(in the rows, 128 means zero)
Known rows, with every way that one mark hangs from another
[zare [bavem mimeb] makuf [nitu vuli]]: [153 145 161  93  72  54 131 161 114 155 152 155 138 106 145  71 100 130
 152 106 154 122 120 151  84 152 118 103]
[nuzuz [pafi vuli]]: [138 139 144  89 182 116 109 148 144 140 150 102 142 179  87 141 103 129
 117 114  88 116  94 165  93 146 129 138]
[firus [zare nitu]]: [ 84 175 109 122 198 136 132 140 127 147 138 125 158 132 110 172 161 136
 147 156 106 139 180 112 107 104 122 135]
[nuzuz [pafi [vuli ladum [nitu [zare bavem makuf]]]]]: [140 153  94 150 131 148 129 114 125 119 107 114 131 147 154 153  78 157
  79 127 128 106  97 154  93 163 162 139]
[pafi nuzuz [vuli ladum [nitu [zare makuf]]]]: [128  93  76 166 121 147 155 109 150 115 110  72 156 114 196 147  97 109
 153 105 164  83 137  85 136 137 139 182]
[firus [zare bavem makuf [nitu [vuli ladum]]]]: [103 187 113 146 148 142 134 136 122 128 100 153 149  80 176 146 102 160
 131 169 119 113 161 137  92 157 161 148]
[pafi nuzuz [vuli ladum [nitu [zare bavem makuf]]]]: [148 104  74 160 106 136 156 109 153 129 108  81 150 113 209 156  82 107
 156 104 159  75 143  99 130 146 142 179]
[ladum [vuli [nitu zare] [pafi nuzuz]]]: [147  89 128 118 138 157 123 103  84 147 133  85 109 154 122 153 139  49
  93 144 127 151 105 142 138  97 123 160]
[ladum [vuli nitu]]: [129 124 141 113 163 118 134  97 108 180 181  92 127 165  98 150 123 100
 103 121  96 152 149  94 116  71  99 149]
[nitu [vuli ladum] [zare [bavem [mimeb dedimug]] makuf]]: [160  85 152 149  78 145 119  99 127  95  49 137  93  68 145  81 121 148
 132 146 150  90  75 111 175 141 153 113]
[ladum vuli]: [144 131 185  74 192 122 116 119 125 177 141 101 128 145  79 140 126 101
 103 128  63 140 132 117 135  82  86 161]
[ladum [vuli [nitu [zare [bavem mimeb]]] [pafi nuzuz]]]: [185  75 145 108 111 123 132 104  72 162 135 101 110 157 127 146 149  49
 101 156 137 153 109 146 139 116 117 147]
[mimeb [bavem [zare makuf nitu]]]: [ 91 172 144 137 132 151 100 163 175 107 142 178 150 116 105 119 125 139
 119 111 115 126 176  82 132 157  93 120]
[bavem [mimeb dedimug] [zare makuf [nitu [vuli ladum]]]]: [129 113 182 154 107 112 132 124 118 100 125 167 163  72 128  58 149 172
 132 157 170 156 122  77 147 148 127  95]
[bavem [mimeb dedimug] [zare makuf nitu]]: [118 138 177 118 127  95 136 154 141 129 138 171 176  85 101  75 164 160
 131 145 154 174 140  64 131 140  96  91]
[nuzuz [pafi [vuli ladum nitu]]]: [136 139 101 149 163 124 134 112 119 128 154  95 141 182 132 162  98 165
  97 115 116 125 112 153  98 136 149 137]
[pafi nuzuz [vuli ladum [nitu [zare bavem]]]]: [165  86  71 162 106 134 156  94 145 141 125  76 142 138 195 173  94  97
 169 107 157  74 148 108 146 128 144 175]
[dedimug mimeb]: [110 118 172  65 159  96 144 134 134 163 177 101 117 158  60  94 172 125
 137 117 103 125 134 103 138  76 110 108]
[pafi nuzuz vuli]: [148  91 136  84 163  95 134 154 179 158 158  76 164 149 133 138 111  74
 201  85 111  88 140 113 127 130 104 180]
[mimeb [bavem [zare makuf [nitu [vuli ladum]]]]]: [101 150 146 171 118 166  96 136 153  82 127 178 142 104 130 107 110 154
 117 124 130 113 161  94 148 164 120 126]
[ladum [vuli pafi]]: [151 125 175  75 172 121 118 128  98 154 128 110 112 151  85 148 141 105
  92 138  67 170 108 178 134  95  95 155]
[vuli pafi]: [125 130 132  91 154  92 128 153 114 123 128 120 108 158  93 158 167 145
 136 110  93 172 105 201 143  99 105 120]
[firus zare]: [ 86 150 133 120 217 135 124 136 141 137 119 121 146 128  93 173 174 142
 150 170  83 137 167  96 133 117 121 146]
[firus [zare bavem nitu]]: [117 186 106 114 171 123 133 141 132 168 135 144 150 132 129 189 139 136
 152 158  99 128 189 137 102 120 128 133]
[nuzuz pafi]: [125 156 159  85 197 120 106 152 141 143 146 111 133 181  65 145 127 135
  89 117  89 133  86 171 115 123 127 120]
[mimeb [bavem [zare makuf [nitu [vuli pafi]]]] dedimug]: [ 85 139 124 159 106 166 106 157 196  90 147 201 122 116 114  93 123 134
 137  95 120 151 160  94 129 158 111  95]

Rows
[150 127 100 121 131 134 111 120 126 145 147 103 120 181 115 157  93 111
 112 124 122 106 103 151  90 144 152 123]	[nuzuz [pafi [vuli [nitu [zare bavem]]]]]
[ 92 156 127 108 109 111 117 163 110 109 139 135 125 108 139  88 104 130
 131  97 143 151  97 188  87 126 131 117]	[zare makuf [nitu [vuli pafi]]]
[ 79 149 141 146 145 160 110 160 235 106 136 190 134 112  90 110 136 155
 128  92  92 139 178  38 147 152  84 109]	[mimeb [bavem [zare makuf]] dedimug]
[138 126  94 155 150 158 126  98 115 116 125  92 128 171 130 162 105 149
  90 130 128 111  96 145 113 133 161 135]	[nuzuz [pafi [vuli ladum [nitu zare]]]]
[181  44 147 117  62 126  99 108 100 106  89 136  61 127 101 100 161  90
 170 150 145 122  60 173 174 124 150  89]	[nitu [vuli pafi] [zare [bavem [mimeb dedimug]]]]
[157  70 151 113  59 129 103 134 111  92  64 149  72  91 121  73 139 105
 149 144 149 126  53 160 151 154 150  97]	[nitu [vuli pafi] [zare [bavem [mimeb dedimug]] makuf]]
[144 111 143 118 116 129 137 100 123 174 135 118 114 128 113 117 127  98
  92 133 118 145 134  63 118 100 100 129]	[ladum [vuli [nitu [zare [bavem [mimeb dedimug]] makuf]]]]
[174 149 128  86 100  49 158 144 151 199 181 151 135 157 116 132 142 141
 163  79 126 147 166 140 111  94  84  83]	[zare [bavem [mimeb dedimug]] nitu]
[145  77  71 167 124 144 156  93 140 124 125  63 150 137 183 163 112 100
 167 109 161  81 142  93 149 118 139 177]	[pafi nuzuz [vuli ladum [nitu zare]]]
[137 127  60 182  86 147 159 114  99  96  73 116 108 112 208 177 126 140
  89 126 172 136 104 183 156 140 158 145]	[vuli ladum [nitu [zare bavem makuf]] [pafi nuzuz]]
[121  94 129 158 102 182  99 105  87  44  27 118  80  74 145 101 128 141
 106 157 146 115  40 179 178 136 171 133]	[nitu [vuli ladum pafi] [zare makuf]]
[150 114 128 112 119 148 128 119  98 152 114 105 111 130 147 146 112  55
  83 141 127 145 109 153 119 126 126 162]	[ladum [vuli [nitu [zare bavem makuf]] [pafi nuzuz]]]
[ 98 146 118 150 133 161 114 142 217 125 172 185 136 147  87 132 142 138
 145  85 106 138 197  61 147 119  88  91]	[mimeb [bavem [zare nitu]] dedimug]
[100 126 173 137 113 156 121 126 136 103 157 159 127 119 104  63 136 136
 112 141 138 104 153  78 145 139 138 107]	[dedimug [mimeb [bavem [zare makuf [nitu [vuli ladum]]]]]]
[175  89 132 152  96 168  99  72 109 104  63 112  79 103 135 135 108 124
 142 152 133  67  84 155 195 106 171 127]	[nitu [vuli ladum] [zare bavem]]
[118 133  60 187 125 104 168  96  76 103 137 111 108 164 162 191 157 200
  99 113 138 185 129 186 150  89 134 119]	[vuli ladum nitu pafi]
[144 111 175 121 131  93 134 130 127 143 160 157 163 123  80 100 184 146
 151 149 151 171 150  76 157 112  98  81]	[bavem [mimeb dedimug] [zare nitu]]
[ 57 200 117 120 194 141 132 163 139 133 115 138 168  96 130 149 144 152
 126 155 108 144 172 100  87 134 121 147]	[firus [zare makuf nitu]]
[ 94 183 120 125 149 134 122 150 130 141 118 153 147  89 153 135 105 129
 146 161 116 116 162 131  80 156 150 140]	[firus [zare bavem makuf [nitu vuli]]]
[134 101  63 178 115 137 150  74 120 113 118  84 127 139 159 167 119 155
 147 115 139 104 145  93 143  97 134 146]	[pafi [vuli ladum [nitu zare]]]
[158  80 173 108  76 126  93 122 116 111  75 130  93  83 112  69 125  97
 153 149 151  87  67 118 152 150 144 112]	[nitu vuli [zare [bavem mimeb] makuf]]
[149 154 176  73 122  42 141 176 148 161 121 151 141 108 121 106 132 163
 134 111 111 136 128 125 112 154  84 122]	[zare [bavem mimeb] makuf]
[ 97 116 173 113 101 145 111 148 126 101 169 168 114 132  90  57 149 108
 123 140 135 130 138 113 130 149 137  97]	[dedimug [mimeb [bavem [zare makuf [nitu [vuli pafi]]]]]]
[181 134 111 122  87 100 139 124  99 144 143 130 116 139 181 150  89 115
 152 102 143 114 121 240 129 121 152 129]	[zare bavem [nitu [vuli ladum [pafi nuzuz]]]]
[109 152 133 127 134 107 137 153 136 146 128 167 151  92 142 108 137 139
 161 160 129 136 161  99  81 160 137 117]	[firus [zare [bavem [mimeb dedimug]] makuf [nitu vuli]]]
[ 93 120 179 113 110 147 110 140 145 116 177 160 126 128  84  51 139 107
 131 135 133 109 152  71 130 139 131 101]	[dedimug [mimeb [bavem [zare makuf [nitu vuli]]]]]
[124 115  51 197 106 154 151  78  67  80  89 105  88 146 157 188 167 176
  89 135 157 165 103 172 176  84 150 117]	[vuli ladum [nitu zare] pafi]
[150 138 140 100  57  60 142 165 124 144 147 173 120 111 152  73 109 139
 153  95 150 157 110 179  83 152 119  86]	[zare [bavem [mimeb dedimug]] makuf [nitu [vuli pafi]]]
[ 89 213 111 112 167 126 137 166 146 154 111 158 159  94 150 163 120 150
 129 154 102 130 182 124  78 149 127 142]	[firus [zare bavem makuf nitu]]
[114 117  64 189 108 160 157 110  94  76  76 101 115 112 193 163 144 145
  87 126 177 147  96 162 164 126 153 146]	[vuli ladum [nitu [zare makuf]] [pafi nuzuz]]
[142 117 118 135 121 118 134 122  97 116 149 108 125 140 154 131 119 118
 150 105 151 129 105 210 140 101 145 132]	[zare [nitu [vuli ladum [pafi nuzuz]]]]
[ 90 146 171 102 127 140 123 152 156 129 174 160 136 133  81  74 151 121
 113 129 124 120 168  68 130 134 111 103]	[dedimug [mimeb [bavem [zare makuf nitu]]]]
[129 120 102 127 148 143 110 117 126 128 149  93 125 183 102 148 109 112
 111 122 126 116  95 137  94 133 150 124]	[nuzuz [pafi [vuli [nitu zare]]]]
